Known rows, with every way that one mark hangs from another:
(S C P R): [ 2.41  0.37 -1.46 -2.01  1.99  2.50 -1.67  1.35 -1.47  0.83  0.19  0.61
  0.57 -0.52  2.16 -3.42  1.01 -0.16  2.75 -5.16  0.40 -0.19 -0.94  0.72
 -1.39  1.80  0.46]
(N B (S P)): [ 1.46 -0.54 -2.08 -2.38 -1.08  1.58  0.52  0.09  0.43 -1.01  0.80  0.80
  0.72 -1.95  3.90  0.08  1.61 -3.56  3.50 -0.59  1.72 -0.34  0.45 -1.01
  0.99  1.84 -0.47]
(C (N (S P (R W)))): [ 1.05 -1.32 -3.00 -4.15 -0.27  0.17  1.28  3.87 -0.33 -0.70 -1.12  4.31
 -0.35 -0.46  3.80 -1.04  2.92 -0.12  2.00 -0.53  1.47  1.37  1.02  0.29
  2.20  1.20 -0.19]
(W (S C)): [ 0.57 -0.22 -0.14 -1.57  0.56  1.21  0.59 -0.74 -2.51 -0.24 -0.93  0.80
  1.65 -1.62  1.70 -1.18 -1.07 -1.67  2.40 -1.61  0.87 -2.26 -1.84  0.17
  1.26  1.75 -0.35]
(S (P W)): [ 0.43  0.89 -3.63 -0.07  0.20  0.42 -0.30 -1.49 -0.78  1.22 -0.26  2.49
 -1.50  0.16 -0.94 -1.86  0.18 -0.08  1.96  0.15  1.42  0.22 -1.03 -2.02
 -0.07 -0.60  0.96]
(S C): [ 0.05  0.33 -0.52 -1.67  0.70  1.92 -0.54 -0.15 -1.36  0.76  0.79 -0.92
  1.38 -1.44  0.63 -2.51 -0.52 -1.69  1.42 -3.44  0.24 -1.45 -0.73 -0.80
  0.80  0.48 -0.66]
(P B W): [-1.20  0.72 -2.27 -0.46 -1.56 -0.27  0.93 -1.04  0.99  0.32 -0.76  2.58
 -1.01 -2.10 -1.37 -1.51 -1.58 -0.42  0.68  1.67  1.41 -0.18 -2.44 -2.13
  1.35  1.35  1.09]
(B N (P (W (S R)))): [ 0.39  3.05 -1.95 -1.76 -2.94 -1.61  1.31  1.73 -1.22 -2.62 -5.56  5.26
 -1.93 -2.43  1.67 -0.32  0.17  0.62  0.96  1.75  0.77 -1.30 -1.19  3.25
  0.67  4.59 -0.60]
(P (W (B (N S)) C)): [ 0.35  0.67 -1.30 -4.81 -4.64 -2.45  1.77 -2.26  0.40 -2.88 -4.42  3.02
  0.23 -4.38 -0.01  0.94 -1.64 -0.67  2.69  4.33  1.15 -1.36 -0.54  1.11
  0.69  4.06 -0.49]
(B N P): [-0.92  1.09 -1.82 -1.10 -3.57 -0.16 -0.12  2.12 -0.45 -1.51 -1.47  1.43
 -0.74 -3.36  0.30 -1.32  0.35 -1.83  0.11 -1.15 -0.51 -0.51  0.32  0.74
  0.39  0.86 -2.03]
(B (N C S) (P W)): [-0.37  2.66 -3.14 -3.07 -4.34 -2.72 -0.78 -1.64  1.03 -2.78 -5.54  4.71
 -0.53 -5.63  2.22  0.02  0.54 -1.81  2.50  1.15  0.80 -2.68  1.43  0.87
  2.02  4.69 -2.31]
(P (W (S (C N)))): [-0.10  0.92 -2.90 -2.16 -0.56 -0.45  1.44  1.07 -3.12 -0.70 -4.07  2.94
  0.02 -0.62  1.34 -0.88  0.27 -0.93  2.14  0.25  2.55 -3.56 -1.65 -2.42
  3.34  2.74  0.18]
(R (B N) C S W): [ 1.77 -1.62 -1.96 -7.43 -2.45 -1.40  2.06  1.57  1.56 -1.69 -1.07 -0.44
  3.63 -4.86  2.40 -1.40 -0.17  0.10 -1.19 -1.87 -0.22  2.07  2.93 -6.56
  1.85  1.01 -2.78]
(S (P B)): [ 0.37 -1.65 -2.49  0.02 -1.04  1.08 -0.24  0.07  0.52  0.38  1.08  2.23
 -0.34 -2.24 -0.13 -2.09 -0.61 -1.55  2.10 -0.87  0.84  1.03 -2.41 -2.09
 -0.55  0.33  1.10]
(C (N (S (P (W B)) R))): [ 1.28 -0.53 -2.69 -3.69 -2.40 -0.74  1.27  2.20 -0.67 -1.15 -2.74  3.84
 -0.84 -0.20  1.06 -0.57  0.70  0.52  3.51  1.66  2.31  0.54 -1.04  0.37
  1.18  4.13  2.19]
(S (C N) (P W) R): [ 1.77  1.15 -4.20 -2.52  0.96  0.76 -0.83  3.02 -2.15  0.38 -3.02  2.80
 -1.13  0.54  1.76 -3.07  2.21  0.69  2.40 -3.19  1.98 -1.52 -0.89 -1.79
  0.86  2.85  0.91]
(C (N (B (P W)) (S R))): [ 0.33  3.10 -3.44 -3.73 -3.53 -0.30  1.37  3.25 -0.43 -2.33 -4.70  3.38
 -0.93 -2.13  4.37  0.39  2.63 -1.49  2.22  0.91  2.59 -0.91  0.88  1.19
  3.07  6.28 -0.60]
(W B): [-0.85 -0.82  0.25 -1.41 -0.87  1.11  1.15 -0.89 -0.25  0.21  1.26 -1.12
  0.61 -1.14 -2.13 -1.07 -2.26 -1.42  1.37  0.55  0.37  0.79 -1.92  0.61
 -0.77  0.44  0.82]
(C (N B (S (P W) R))): [ 1.71  1.41 -3.99 -4.17 -1.28  0.25  1.52  3.27 -0.20 -1.84 -2.93  3.13
 -1.07 -0.02  4.65  0.26  3.33 -1.32  3.33  0.37  3.52 -1.36  0.45 -0.39
  2.19  4.61  0.47]
(C (N S)): [-0.57 -0.37 -1.11 -4.05 -2.94  0.35  2.03  3.01 -1.40 -1.36  0.24  0.82
  1.25 -0.44  2.00  0.62  0.90 -2.30  1.84 -0.28  2.20 -0.82  0.90  0.91
  3.96  0.78 -0.94]
(N B C (S P)): [ 1.77  0.22 -2.71 -3.71 -0.05  0.77 -0.42 -2.59  1.44 -1.50 -1.13  1.21
  1.12 -3.48  4.61  0.31  1.46 -4.22  4.96 -1.17  2.43 -2.44  0.54 -0.22
 -0.06  3.68 -1.14]
(R (B (N S) P) W): [-1.04  0.51 -3.22 -3.77 -5.08 -1.80  0.73  3.07  1.62 -1.97 -2.78  3.44
  0.00 -5.47  3.06 -0.80  0.57 -1.63 -0.07  1.79  0.34  1.86  2.57 -3.42
  1.91  2.91 -3.68]
(P (B (N C (S R))) W): [ 0.35  2.23 -1.63 -4.99 -3.08 -2.47  0.61  0.19  2.94 -3.51 -4.57  4.95
 -0.34 -4.87  3.22  0.12  0.11 -0.47  2.36  1.42  1.61 -3.13 -0.52  2.23
  1.73  6.83 -0.96]
(R B W): [-1.16  0.35 -2.55 -2.94 -0.11  0.48  1.41  0.81  0.86  1.18  0.71  0.06
  0.04 -1.32  0.24 -1.79 -0.80 -0.68 -0.36  0.82  1.49  2.18  0.71 -3.85
  0.12 -0.19 -2.03]
(R (S (C N))): [ 1.45 -1.68 -0.80 -5.28 -1.39  1.08  1.63  2.73 -1.54  0.01 -0.64 -1.36
  3.28 -1.57  2.68 -2.06  1.55 -1.59  0.87 -4.69  0.93 -1.49  0.79 -2.09
  3.34  0.70  0.17]

Rows:
[ 1.06  0.59 -1.33 -5.14 -0.05  0.78  0.74  2.97 -2.52 -1.48 -0.37 -0.42
  1.91 -0.10  0.89 -0.75  0.01  0.31  1.41 -3.81  1.41  0.30  0.29  1.04
  1.57  2.22 -0.93]
(S (R (C N)))
[ 0.55  0.15 -1.72 -5.87 -3.32 -0.31  1.94  0.60 -1.99 -1.81 -1.96  1.53
  1.77 -1.94  2.15  1.28  0.33 -2.07  3.22  0.42  3.13 -1.15  0.76  2.29
  2.71  2.00 -1.42]
(W (C (N S)))
[-0.37  0.15 -1.74 -4.38 -2.58  0.96  2.61  3.26 -0.42 -2.25 -0.28 -0.23
  0.89 -1.36  3.86  1.31  1.89 -4.12  2.10  0.30  2.81 -2.02  1.01 -0.48
  3.61  2.59 -1.40]
(C (N B S))
[-0.91  1.16 -3.50 -1.80 -2.60  1.26  0.81  2.99 -0.92 -1.19 -2.03  0.11
 -0.66 -2.26  1.95 -0.38  1.90 -3.79  1.18 -0.92  1.94 -0.79  0.11 -1.12
  1.42  2.42 -1.46]
(C (N (B P)))
[ 0.35 -1.12 -0.50 -0.31 -1.88  0.57 -0.57 -1.89 -2.17 -0.35 -3.44  2.03
  1.33 -4.53  0.19 -1.82 -2.42 -1.83  2.90 -0.22 -0.56 -0.33 -3.01 -0.16
 -0.51  4.26  0.77]
(W (B P) (S C))
[ 2.93  0.18 -2.94 -5.11 -0.49  0.09  1.87  1.20 -3.35 -1.52 -3.99  3.82
  0.15 -0.13  2.56  0.40  0.90 -0.19  4.32 -0.27  3.68 -0.70 -1.77  3.97
 -0.69  3.44  0.22]
(W (C N) (S P R))
[ 3.31  1.43 -3.52 -5.43 -1.59 -0.55 -0.77 -0.16 -0.71 -1.04 -1.75  2.40
  2.03 -1.75  2.39 -1.11 -0.69  1.69  3.49 -1.15  2.69  2.69  1.43 -3.00
  0.69  5.07 -0.30]
(N (S (P W) (R B C)))
[ 1.30  0.06 -3.72 -2.68 -2.50 -1.74  0.41 -2.54  0.07 -1.59 -4.22  3.19
 -1.50 -3.28 -1.78 -0.94 -1.02 -0.19  2.83  2.72  1.16 -0.54 -2.13 -1.18
 -2.34  2.27  0.48]
(S (P (W (B N) C)))
[ 1.42  1.21 -2.01 -5.51  0.30  1.54  1.20  3.16 -1.47 -2.31 -0.93 -1.67
  1.75 -0.88  2.74 -0.02  1.12 -1.34  1.76 -3.34  2.08 -0.88  0.48 -0.28
  1.28  3.93 -1.36]
(S (R (C (N B))))
[-0.13 -0.45 -1.43 -2.13 -1.09 -0.36 -0.88  2.18  0.84 -1.25 -4.17  2.92
 -0.92 -5.39  1.23 -3.50  0.09  0.02  0.01 -1.35 -2.54  0.46 -1.00 -0.74
 -1.33  4.21 -0.95]
(S C (R (W (B N P))))
[ 1.24  1.86 -1.62 -5.56 -4.48 -2.35  1.57  0.27  1.41 -3.68 -5.03  5.20
 -0.20 -4.75  2.63  0.47 -0.44  0.41  2.17  2.61  1.91 -1.37 -0.91  2.85
  1.31  6.18 -0.57]
(P (B (N (S R))) (W C))
[ 0.98 -0.91 -3.39 -3.49 -2.16  1.06  1.46  3.05 -0.41 -1.76 -0.49  1.09
  0.36 -1.17  4.27  0.60  2.94 -4.05  3.38 -0.57  2.80 -1.24  0.67 -1.91
  2.43  2.18 -0.61]
(C (N B (S P)))
[ 0.99  0.91 -0.29 -3.01 -1.17 -1.16  1.30  0.98 -0.85 -2.38 -5.07  3.05
 -0.24 -2.63  1.03 -1.21 -1.27  0.76  1.79  1.29  0.37 -3.18 -3.05  0.87
 -0.07  5.87  0.72]
(P (W (B N) (S C R)))
[ 1.26 -3.96 -2.41 -3.45 -2.13 -1.58 -0.12 -0.64  1.00 -2.77 -1.57  3.45
  1.46 -5.49  1.12 -0.98 -0.48 -0.67  2.10  0.63 -1.57  1.73  0.53 -4.62
  0.75  1.62 -0.79]
(R C (W (B (N (S P)))))
[ 1.00  0.86 -5.62 -1.58  0.51  1.00 -0.37  1.70 -1.04 -0.14 -3.14  1.34
 -1.21 -1.00  2.59 -2.16  2.83 -2.50  2.56 -1.92  2.55 -2.99 -0.89 -6.18
  1.35  2.75  0.17]
(S (C (N B)) (P W))
[-0.35  0.71 -3.06 -3.93 -2.34 -1.18  1.98 -1.71 -1.55 -0.69 -3.93  1.59
 -0.41 -1.49 -2.21 -0.13 -1.55 -0.42  2.44  3.22  2.79 -0.74 -2.04 -0.44
  0.11  2.58  0.79]
(P (W B (C N)))
[ 0.54  3.35 -4.28 -2.44 -0.82  0.85 -0.46  3.10 -1.32 -0.94 -5.43  1.85
 -1.09 -2.25  3.48 -2.18  2.50 -1.09  1.64 -2.36  1.72 -2.09 -0.39 -1.56
  1.29  6.22 -0.48]
(S (C (N (B (P W)))) R)
[ 1.03  2.98 -3.76 -2.08 -1.98 -0.73  1.19 -4.46 -1.48 -1.72 -6.64  3.96
 -0.57 -4.38  2.22  0.92 -0.65 -2.00  3.40  3.68  2.78 -1.43 -1.85  0.77
 -0.26  5.30 -0.61]
(N (B (P (W C S))))
[ 0.33  0.65 -0.32 -5.38 -2.07  0.56  2.24  4.49 -1.47 -1.57 -0.18  1.19
  0.99  0.31  3.13  0.40  1.44 -0.75  1.93 -1.15  2.26 -0.47  0.99  3.85
  3.10  2.58 -0.59]
(C (N (S R)))
[ 0.93 -1.26 -3.92 -5.33 -2.92 -0.26  0.88  3.42 -0.11  0.58 -3.70  1.00
  2.39 -4.76  3.51 -3.33  1.66 -0.96 -0.24 -3.00  0.80  1.92  2.06 -6.98
  2.55  2.60 -1.52]
(R (B P) (S (C N)) W)
[ 1.17  0.76 -3.11 -0.83 -0.27  0.30 -0.15  0.29  0.78  0.26 -1.24  4.18
 -1.77 -1.14  0.14 -2.46 -0.23  1.14  1.89  0.03  1.54  1.01 -2.69 -0.51
 -0.69  2.72  2.24]
(S (P B W) R)
[ 1.32 -1.01 -3.83 -2.95  2.43  1.29 -0.40  3.82 -1.21  0.63 -1.85  2.83
 -0.71 -0.53  2.79 -3.51  2.85  0.12  1.46 -3.79  0.57 -0.03 -0.31 -2.48
  0.41  1.16 -0.08]
(S (C N) P (R W))
[-0.79  1.98 -2.52 -1.63 -5.21 -2.00  0.14  0.96  0.18 -2.41 -3.71  4.34
 -0.85 -4.15  1.59 -0.27  0.65 -1.22  1.00  1.81  0.29 -0.88  1.15  0.23
  2.90  2.82 -1.49]
(B (N S) (P W))
[ 0.60 -0.95 -3.26 -0.83 -2.80 -0.70 -0.01 -1.23  1.16 -0.45 -1.10  5.13
 -0.55 -3.14  1.16 -1.09 -0.29 -0.83  2.98  1.88  1.64  0.62 -1.65 -2.73
  1.96  2.20  1.66]
(N (S (P B W)))
[ 2.14 -0.84 -3.16 -6.82 -4.93 -0.42  0.93  2.38 -1.47 -1.00 -2.30 -0.90
  4.40 -4.07  1.92 -1.26 -0.22 -0.76  0.97 -3.71  1.71  3.02  2.49 -4.97
  2.47  3.24 -1.38]
(R (B P) (C N) S)
[ 1.56 -0.16 -3.49 -2.31  0.16  0.44 -0.45  2.12 -1.60  0.22 -3.47  2.35
 -0.95 -0.38  0.05 -3.10  0.66  0.68  2.84 -1.52  1.40 -0.54 -2.24 -2.21
 -0.52  4.07  2.18]
(S (C N) (P (W B)) R)
[ 2.75 -4.00 -3.63 -5.28 -0.18 -0.22  1.26  0.66 -0.69 -0.14 -0.97  1.61
  2.86 -2.46  2.33 -2.02  1.76  0.09  0.99 -3.37 -0.02  2.23  1.75 -5.90
  2.58 -1.21  0.17]
(R (C N) (S P) W)
[ 0.80 -0.86  0.12 -3.49 -1.47 -0.21  2.33 -4.01 -1.89 -1.15 -2.67  1.37
  1.41 -2.77 -0.90  0.83 -3.33 -1.26  3.55  3.02  1.83 -0.40 -3.24  3.16
 -1.43  2.91  0.65]
(W B C S)
[ 0.50  1.45 -1.41 -6.97 -3.37  0.30  2.35  5.87 -0.97 -1.48 -0.41  0.09
  1.58  0.02  3.32  0.26  0.74 -0.68  1.91 -0.56  3.87  0.80  1.63  1.09
  2.45  4.40 -1.67]
(C (N (S (R B))))
[-0.15  2.40 -3.18 -0.05 -1.68 -0.15  1.25 -1.87 -0.98 -1.19 -4.50  3.31
 -1.15 -3.06  1.99  0.20 -0.16 -2.17  2.18  2.91  1.97 -1.35 -1.65 -0.76
  0.95  3.99 -0.05]
(N (B (P (W S))))
